What can hang from each mark:
j_464: j_86 j_353 j_984
j_86: j_464 j_647 j_681
j_647: j_86
j_681: j_86 j_353
j_353: j_423 j_464
j_984: j_464

Every row comes from one small tree of marks. Brackets hold a mark, then the marks that hang from it, in the order of their numbers. Every link used is in the known rows. Which tree was each row made from?
Known rows:
[j_647 [j_86 j_681]]: [ 1.221 -1.590  0.314  0.436 -2.640 -0.662  4.290  3.464  1.390 -0.965
 -5.556 -1.258  0.052  0.564  1.411 -1.392  1.620  2.626 -0.713 -0.046
  1.083  2.123]
[j_353 j_464]: [-0.420 -1.742  0.265  1.587 -0.296 -0.416  1.594  2.924  2.935 -0.233
 -3.108 -1.360  1.127  0.460  1.860 -2.706 -0.113  1.001 -1.277  1.418
 -0.930  1.930]
[j_353 j_423 [j_464 j_984]]: [ 2.290 -3.143  1.286 -0.162  0.735  1.565  0.689  4.953  4.847 -1.944
 -2.563 -1.392  0.824  0.903 -0.336 -4.162 -2.820  2.572 -2.573  0.557
 -1.330  1.521]
[j_86 j_647]: [ 1.917 -1.306 -1.187  0.208 -0.410 -0.911  0.818  2.995  0.824  0.215
 -4.006 -1.085  0.992 -2.563  1.533  1.013 -0.479  1.606  0.676  1.405
  0.660  0.890]
[j_984 [j_464 j_86 [j_353 j_423]]]: [ 2.976 -4.876 -1.687 -0.195  2.587  2.401 -0.946  2.049  0.250 -3.461
 -2.227  1.083 -2.653 -0.042 -2.749  1.022  0.582  1.870 -1.111 -1.487
 -1.452 -0.395]
[j_353 j_423]: [ 3.360 -2.344 -0.225 -1.112 -0.656  2.362  0.413  1.410  1.910 -0.854
 -1.923 -1.552 -0.263  0.583  0.148  2.093 -1.838  2.340 -1.398  0.769
 -0.724  1.955]
[j_647 [j_86 [j_464 j_984] j_681]]: [ 0.324 -2.580  0.579  1.743 -1.388 -1.467  4.204  5.857  3.645 -2.163
 -6.933 -1.567  0.434  0.467  1.346 -4.593  0.683  2.065  0.045  1.099
  2.937 -0.515]
[j_86 j_647 j_681]: [ 1.994 -1.318 -0.608  0.226 -1.955 -0.516  2.045  2.743  1.164 -0.326
 -6.651 -1.068  2.035 -2.599  1.865  1.179 -1.253  1.752  1.096  1.084
  1.452  0.216]
[j_681 j_86 j_353]: [ 0.315 -0.513 -1.707  1.936 -1.471  0.217 -0.083  0.279  2.470 -1.778
 -3.123  0.917 -1.400 -0.781  0.402  1.506  2.742  2.193 -1.245 -0.080
  1.344  2.822]
[j_353 j_423 [j_464 [j_86 j_647] j_984]]: [ 2.564 -3.595 -0.128  1.607  1.394  0.397 -0.436  7.499  3.288 -3.293
 -5.217 -0.895  0.430 -1.269 -2.955 -5.465 -2.365  3.613 -1.171 -0.556
 -1.363 -0.614]
[j_984 [j_464 [j_86 j_647 j_681]]]: [ 2.056 -3.851 -1.150  1.301 -0.460 -1.004  1.123  2.775 -1.070 -0.714
 -7.848  0.241 -1.676 -1.410 -0.124  0.233  2.050  2.034  0.488 -1.323
  0.738 -0.832]
[j_647 [j_86 [j_464 j_353] j_681]]: [-0.730 -2.303 -0.853  2.679 -0.519 -0.693  4.642  4.936  2.885 -3.671
 -6.106 -0.439  2.239 -0.588  1.041 -2.027 -0.397  1.019  1.567  1.299
  2.052 -1.978]
[j_681 [j_86 [j_464 j_984] j_647] j_353]: [-0.191 -1.365 -2.403  3.592 -0.025 -1.666  0.130  4.429  4.565 -2.774
 -6.041  0.579  0.648 -3.005  0.180 -1.231  0.429  2.060  0.886  1.061
  3.825 -1.469]
[j_647 j_86]: [ 1.280 -1.451 -0.289  0.296 -1.341 -1.265  3.163  3.759  1.282 -0.417
 -2.596 -1.262 -0.918  0.302  1.366 -1.714  2.347  2.571 -1.119  0.581
  0.391  2.607]
[j_984 [j_464 [j_86 j_681] j_353]]: [ 1.115 -4.407 -1.258  0.764  1.274  0.321  0.491  1.247 -0.104 -2.926
 -5.597  0.956 -2.057 -0.919 -0.786 -0.375  2.618  0.527  0.165 -1.225
  0.104 -0.288]
[j_681 [j_86 j_464 j_647]]: [-0.943 -1.364 -2.816  3.550 -0.423 -1.824  0.997  4.158  2.032 -0.791
 -5.924  0.412  1.356 -1.933  1.583  0.279 -0.641  1.314  1.282  1.042
  2.379 -1.378]
[j_353 j_423 [j_464 j_86 j_984]]: [ 2.213 -3.857  0.521  0.978  1.170  1.090 -0.594  5.590  3.554 -3.324
 -3.856 -1.359 -1.326  1.253 -2.748 -5.890 -0.927  2.995 -2.441 -0.636
 -1.888  1.235]
[j_681 [j_86 j_647] [j_353 j_464]]: [-1.231 -0.871 -1.492  4.441 -1.115 -1.113  1.232  4.008  3.784 -2.199
 -4.959  1.414  2.015 -2.549  0.331 -1.658  0.617  2.919 -0.470  0.084
  0.826  0.207]
[j_464 j_86 [j_353 j_423] j_984]: [ 3.759 -3.993 -1.520 -0.813  2.778  1.831 -1.671  4.335  2.801 -5.089
 -2.395 -0.265 -1.850 -0.896 -3.877 -3.162 -0.672  1.744 -0.814 -0.605
 -0.736  0.816]
[j_984 [j_464 j_353]]: [ 1.045 -3.598 -1.143 -0.636  2.526  0.683  0.545  1.106  0.828 -1.088
 -1.700  0.864 -1.081 -1.101  1.015  1.123  1.534 -0.212 -0.509  0.325
 -0.061  0.286]
[j_647 [j_86 j_464]]: [-0.343 -1.686 -0.545  2.722 -1.125 -1.594  3.937  4.428  2.147 -0.984
 -3.953 -1.535  0.155  0.972  1.655 -1.699  1.058  2.186 -0.024  1.747
  1.510 -0.025]
[j_464 j_86 j_353 j_984]: [ 1.780 -3.153 -1.697  0.113  2.843 -0.781 -1.610  4.058  2.108 -3.906
 -3.009 -0.385 -2.297 -1.584 -2.221 -4.661  2.086  0.345 -0.206  0.118
 -0.067  1.498]

Write each row's tree:
[ 2.176 -2.706 -0.128  0.031 -0.706 -0.830  0.061  3.211  1.688 -2.527
 -6.564 -1.354 -2.438  0.160 -0.977 -3.985  2.043  1.406 -0.587 -0.344
  0.835  2.266]	[j_464 [j_86 j_681] j_984]
[ 2.174 -2.528 -0.626  3.485 -0.621  1.247  0.034  4.601  2.837 -3.922
 -4.911 -0.344  1.363 -1.353 -3.469 -1.056 -1.726  4.784 -0.395 -0.249
 -1.221 -1.041]	[j_681 [j_353 j_423 [j_464 [j_86 j_647]]]]
[ 3.264 -1.720  0.802  0.991 -3.280  2.335  3.953  2.710  2.831 -3.362
 -4.602 -0.728  0.755  0.783 -1.146  1.668  0.061  4.870 -1.077 -0.336
  0.913  1.000]	[j_647 [j_86 [j_681 [j_353 j_423]]]]
[ 0.495 -1.772  0.732  2.638 -1.980 -1.137  4.114  4.442  4.705 -3.712
 -6.626 -1.356  0.633 -0.014  0.473 -3.262  1.548  2.913  0.292  1.259
  3.701 -0.861]	[j_647 [j_86 [j_464 j_984] [j_681 j_353]]]
[-0.754 -2.421 -3.226  2.632  2.654 -1.509 -0.334  6.417  4.026 -3.819
 -5.469  1.326  1.609 -4.003  0.122 -3.091 -0.941  0.449  1.648  1.052
  2.861 -2.503]	[j_681 [j_86 [j_464 j_353 j_984] j_647]]
[ 0.152 -1.945  1.889  2.313 -2.085 -0.797  4.445  5.775  5.468 -3.620
 -5.726 -0.614  1.140 -0.193  0.246 -6.668  1.857  3.476 -1.582  0.040
  1.437  0.949]	[j_647 [j_86 [j_681 [j_353 [j_464 j_984]]]]]
[ 0.327 -1.172  0.603  3.159 -2.231 -0.245  2.783  3.560  3.657 -2.198
 -6.917 -0.429  3.993 -2.497  0.704 -0.960 -1.044  2.699  0.882  1.308
  1.025 -0.921]	[j_86 j_647 [j_681 [j_353 j_464]]]
[ 2.889 -4.204 -0.950 -1.432  2.447  3.076  0.354  1.455  1.473 -2.191
 -1.060  0.907 -0.627 -0.337 -0.465  2.664 -1.109  1.158 -1.151 -0.458
 -0.917 -0.478]	[j_984 [j_464 [j_353 j_423]]]
[ 1.661 -3.243  0.031  2.115 -0.286  1.380  0.089  3.982  2.193 -2.541
 -3.662 -1.158 -0.604  1.610 -2.100 -2.939 -1.181  2.943 -1.838 -0.432
 -2.612  1.220]	[j_353 j_423 [j_464 j_86]]
[ 2.000 -3.687 -1.790  1.038  0.950 -1.116 -0.154  2.782 -1.267 -0.296
 -4.987  0.182 -2.535 -1.547 -0.424  0.428  2.448  2.057 -0.016 -0.880
  0.067 -0.198]	[j_984 [j_464 [j_86 j_647]]]
[ 1.138 -2.153 -1.199  2.168 -0.269  1.690 -0.277  3.066  5.228 -3.966
 -3.913  0.254 -0.492  0.272 -1.288  0.184 -0.842  2.902 -1.105  0.283
  2.401 -0.266]	[j_681 [j_86 [j_464 j_984]] [j_353 j_423]]
[ 2.169 -1.607 -1.314  2.739 -2.366 -0.715  0.632  2.344  1.046 -3.050
 -7.537 -0.414  0.294 -2.563 -1.678  1.250  1.470  3.504  1.588 -0.023
  1.465 -0.267]	[j_464 [j_86 j_647 [j_681 j_353]]]
[-0.910 -2.170 -1.596  2.848  0.774 -1.065  3.401  5.118  2.752 -3.084
 -3.344 -0.503  1.354 -0.741  0.581 -2.351  0.436  1.183  0.908  1.743
  1.525 -1.373]	[j_647 [j_86 [j_464 j_353]]]
[-0.020 -2.728 -0.452  1.889  0.505 -0.894  3.858  6.398  4.230 -4.371
 -6.211 -0.487  1.551 -1.402  0.603 -5.192 -0.102  1.094  1.049  1.067
  2.787 -1.708]	[j_647 [j_86 [j_464 j_353 j_984] j_681]]
[ 2.286 -1.831 -0.235  2.738 -2.169  2.100  2.193  2.562  3.544 -3.319
 -7.319 -1.088  3.854 -1.669 -0.374  4.104 -4.285  3.559  2.125  1.710
  2.386 -3.523]	[j_86 j_464 j_647 [j_681 [j_353 j_423]]]
[ 2.126 -3.486 -0.972  0.168  2.995  2.182 -0.188  4.525  4.708 -4.216
 -2.790 -0.924  1.274 -0.792 -0.968 -1.394 -3.564  0.887  0.221  1.793
  0.922 -1.723]	[j_86 [j_464 [j_353 j_423] j_984]]
[ 2.678 -2.726 -0.820  0.536 -0.402 -1.618 -0.082  5.060  1.417 -2.361
 -7.947 -1.098 -0.774 -2.770 -1.075 -3.649  0.848  2.189  0.873 -0.399
  1.333  0.356]	[j_464 [j_86 j_647 j_681] j_984]
[ 3.714 -1.711  0.656  0.024 -2.476  3.181  1.542  0.078  2.952 -2.784
 -4.568 -0.874  1.196  0.406 -0.813  4.039 -1.598  3.227 -0.641  0.606
  0.815  0.966]	[j_86 [j_681 [j_353 j_423]]]
[ 0.683 -2.954  0.054  2.506 -0.249 -1.815  0.878  6.868  2.852 -2.684
 -8.569 -0.893  0.812 -1.869 -1.031 -7.046 -0.133  2.241  0.158 -0.257
  0.235 -0.489]	[j_353 [j_464 [j_86 j_647 j_681] j_984]]
[ 0.986 -1.539 -2.465  3.792 -1.297  1.368  0.459  3.221  3.652 -3.316
 -5.224  0.843  1.855 -1.734 -1.036  3.268 -2.712  3.849  0.669  0.458
  2.239 -2.317]	[j_681 [j_86 j_464 j_647] [j_353 j_423]]
[ 1.633 -2.484 -3.019  1.717  1.948 -1.108 -0.988  4.384  0.412 -3.212
 -4.433  0.188  0.117 -3.743 -2.114 -1.311  0.429  1.117  1.687  0.430
 -0.153 -0.576]	[j_464 [j_86 j_647] j_353]
[ 1.975 -1.818  0.890  2.370 -2.304  2.188  2.615  3.822  4.112 -3.138
 -6.439 -0.550  4.322 -1.670 -0.770  0.799 -3.956  4.373  0.100  0.723
  0.179 -1.622]	[j_86 j_647 [j_681 [j_353 j_423 j_464]]]
[ 1.987 -2.805 -1.282  1.561  0.378  1.950  1.815  4.420  3.115 -3.939
 -6.836 -0.350  4.779 -2.868 -0.398  2.127 -5.908  1.630  2.822  1.853
  1.416 -4.530]	[j_86 [j_464 [j_353 j_423]] j_647 j_681]
[-0.116 -2.817 -1.077  1.618  2.100 -1.223  2.731  6.554  4.168 -3.740
 -3.370 -0.704  0.552 -1.192  0.259 -5.250  0.427  0.846  0.454  1.578
  2.075 -1.021]	[j_647 [j_86 [j_464 j_353 j_984]]]
[ 2.188 -3.635 -0.168  0.231  1.378  2.266  1.170  4.186  4.755 -4.808
 -5.382 -0.649  2.246 -0.821 -0.614 -1.055 -3.966  0.820  0.875  1.454
  1.645 -2.391]	[j_86 [j_464 [j_353 j_423] j_984] j_681]
[ 0.787 -1.573 -1.365  3.417 -1.343  1.469  0.800  4.384  4.214 -3.262
 -4.468  1.376  2.525 -1.902 -1.277 -0.028 -2.039  4.445 -1.281 -0.539
 -0.115 -0.372]	[j_681 [j_86 j_647] [j_353 j_423 j_464]]
[ 0.289 -3.011  0.058  1.972  0.907 -1.478 -0.347  5.335  3.084 -2.375
 -4.358 -1.369 -1.798  0.590 -0.960 -7.552  1.824  1.555 -1.778  0.009
 -0.943  1.901]	[j_353 [j_464 j_86 j_984]]
[ 1.719 -1.901  1.562  2.011 -2.391  2.919  2.546  2.125  4.493 -3.406
 -4.920 -0.820  2.629  0.631 -0.743  0.391 -2.365  3.480 -1.221  0.699
 -0.359  0.219]	[j_86 [j_681 [j_353 j_423 j_464]]]
[-0.290 -1.826  0.186  2.427 -2.527 -1.093  4.871  4.224  2.302 -1.443
 -6.857 -1.398  1.143  1.013  1.990 -1.572  0.431  2.026  0.643  1.028
  2.233 -0.539]	[j_647 [j_86 j_464 j_681]]
[ 0.098 -2.326 -1.023  3.389 -0.038 -1.970  0.422  5.579  1.472 -1.343
 -5.620 -0.874  0.645 -1.612 -0.846 -4.312  0.152  2.295  0.059  0.338
 -1.057  0.020]	[j_353 [j_464 [j_86 j_647]]]
[ 4.030 -1.609 -0.267  0.511 -2.554  2.533  1.678  1.932  2.679 -2.731
 -5.831 -0.555  2.597 -2.280 -0.618  4.008 -2.814  4.069  0.696  0.513
  1.175 -0.813]	[j_86 j_647 [j_681 [j_353 j_423]]]
